Each row was made from one small tree. The marks that hang from a mark follow it in brackets, in alphabetical order. Every link used is in the known rows. Write each row's tree.
(in the rows, 128 means zero)
Known rows
V(Z): [125  62 152 174 138 137 138  81  87 148 194 120 143 145 106 167 121 164
 146]
M(U): [121  70 120 155 138 115 124  98  74 167 174 105 136 129 123 162 145 132
 145]
V(Z(M P)): [114  78 138 195 144 151 122  73  74 155 187 113 128 131 123 140 105 151
 149]
P(Z(M)): [131  67 157 181 148 126 133  90  58 154 185 107 164 130 114 143 130 142
 143]
U(X(J(P))): [128  66 125 181 178 133 103  80 113 136 153 120 138 111 136 164 119  69
 146]
U(X(J(P) W(V))): [135 104 148 178 176 124 112  76 125 124 145 129 173  97 135 150 119  44
 129]
V(Z(M(U(X)) P)): [109  74 117 192 152 142 121  86  76 159 157 122  61 115 135 126 110 121
 148]
X(J U W): [140  81 149 177 176 149 124  84 109 119 107 123 198 115 110 161 124 104
 153]
M(U(X(J))): [125  59 120 166 166 122 126  98  94 143 131 120 106 114 128 160 135  86
 147]
Z(M(U(X(J)))): [123  64 116 179 166 120 118  97  83 145 125 113  99 111 128 139 127  80
 147]
P(Z(M(U(X)))): [125  63 135 177 159 119 133 103  59 158 156 115  97 113 126 129 135 112
 143]
X(J U W(V)): [144 101 156 174 165 130 142  82 108 116 119 119 207 115 108 160 133  84
 146]
J(P): [123  77 125 171 151 125 103  80  93 160 197 105 166 126 132 166 128 114
 145]
W(V(Z(M(U) P))): [115  94 134 181 126 133 139  84  61 160 181 107 105 125 127 128 129 124
 135]
V(Z(M(U))): [119  60 137 177 130 139 130  92  63 158 172 112 100 137 111 134 128 154
 139]
X(W): [127  92 146 166 155 124 114  82  98 150 171 120 193 122 119 158 120 134
 141]
V(Z(M(U) P)): [110  73 126 185 138 154 121  85  63 164 170 112  96 125 128 129 120 144
 142]
V(Z(M)): [123  65 148 187 136 135 129  80  75 149 188 114 136 142 106 145 113 159
 147]
M(U Z): [123  79 116 144 147 108 120 107  67 166 162  98 156 123 125 170 156 130
 132]
Z(P): [116  86 121 174 151 125 116  79  85 164 190 105 163 124 136 167 122 129
 156]
J(P(Z) X(U W)): [140  85 142 183 183 157 112  82 121 130 140 132 172  99 128 137 121  98
 139]
X(J W(V(Z))): [137  88 185 174 149 147 148  77 104 117 156 134 181 127 104 154 121 116
 123]

Write each row's tree
[109  86  96 184 161 117 107  90  75 170 153 108  88 104 147 131 119  95
 156] : Z(M(U(X)) P)
[139  71 179 175 178 171 111  83  94 125 146 129 198 106 128 145 128  98
 120] : X(J(P(Z)) W)
[131  82 146 176 182 130 117  83 117 126 127 134 165 107 124 157 112  88
 143] : U(X(J W))
[127  79 151 177 169 131 123 100  71 150 135 128 123 100 127 115 126 108
 132] : P(Z(M(U(X(W)))))
[143 104 151 180 171 144 120  77 115 117 125 118 203 106 122 154 131  62
 140] : X(J(P) U W(V))
[136  89 174 181 164 138 149  78 118 112 141 144 148 118 110 151 111  92
 130] : U(X(J W(V(Z))))
[113  92  97 158 170 112 110 100  81 167 146 108 116 101 149 161 138  98
 142] : M(U(X) Z(P))
[121  94 149 178 133 132 147  73  85 150 204 115 148 134 122 161 121 135
 142] : W(V(Z(P)))
[119  98 146 192 132 130 139  71  74 152 199 108 138 130 122 139 114 129
 142] : W(V(Z(M P)))
[136  66 128 182 172 152 110  82 103 128 133 109 169 119 122 168 132  87
 157] : X(J(P) U)
[111 104 112 184 171 129  99  87  87 161 133 121 112  91 149 118 110  89
 146] : Z(M(U(X(W))) P)
[114  92 107 152 155 121 110 100  67 171 161  97 150 111 143 164 148 122
 135] : M(U Z(P))
[117  61 127 184 146 129 130  92  78 154 159 122  70 126 117 131 117 128
 146] : V(Z(M(U(X))))
[127  63 147 170 143 130 133 102  46 163 169 106 131 124 120 133 145 136
 137] : P(Z(M(U)))
[138  84 143 182 182 164 102  78 115 120 113 122 195 106 123 155 123  82
 146] : X(J(P) U W)
[118  82 108 162 181 129 112 100  87 147 116 111 119  96 147 163 138  76
 136] : M(U(X(J)) Z(P))
[134  94 118 177 172 126 118  82 130 134 136 127 173 111 118 150 115 112
 155] : J(X(U W))
[124  98 122 151 173 109 110 105  94 153 128 121 145  99 133 153 137 102
 128] : M(U(X(W)) Z)
[125  81 132 179 177 133 108  94  94 137 106 126 123  98 129 125 118  76
 138] : Z(M(U(X(J W))))
[122 112 154 186 159 134 138  70 111 138 170 139 137 111 130 144 103 106
 138] : U(X(W(V(Z(P)))))
[128  86 155 185 126 116 148  79  75 147 200 109 147 142 105 145 121 137
 139] : W(V(Z(M)))
[110  85 106 177 144 128 108  89  61 174 166  97 121 115 141 135 129 120
 149] : Z(M(U) P)
[125  95 120 174 167 132  88  76 133 146 174 126 170 104 139 144 110  95
 131] : J(P X(W))
[131 112 144 170 159  93 133  81 112 143 170 126 169 111 124 154 120  88
 141] : U(X(W(V)))
[136  54 165 175 167 159 119  85  82 134 166 116 173 119 126 160 137 102
 131] : X(J(P(Z)))
[131  54 150 178 160 161 111  97  58 145 144 108 132 110 132 128 144  91
 124] : X(J(P(Z(M(U)))))
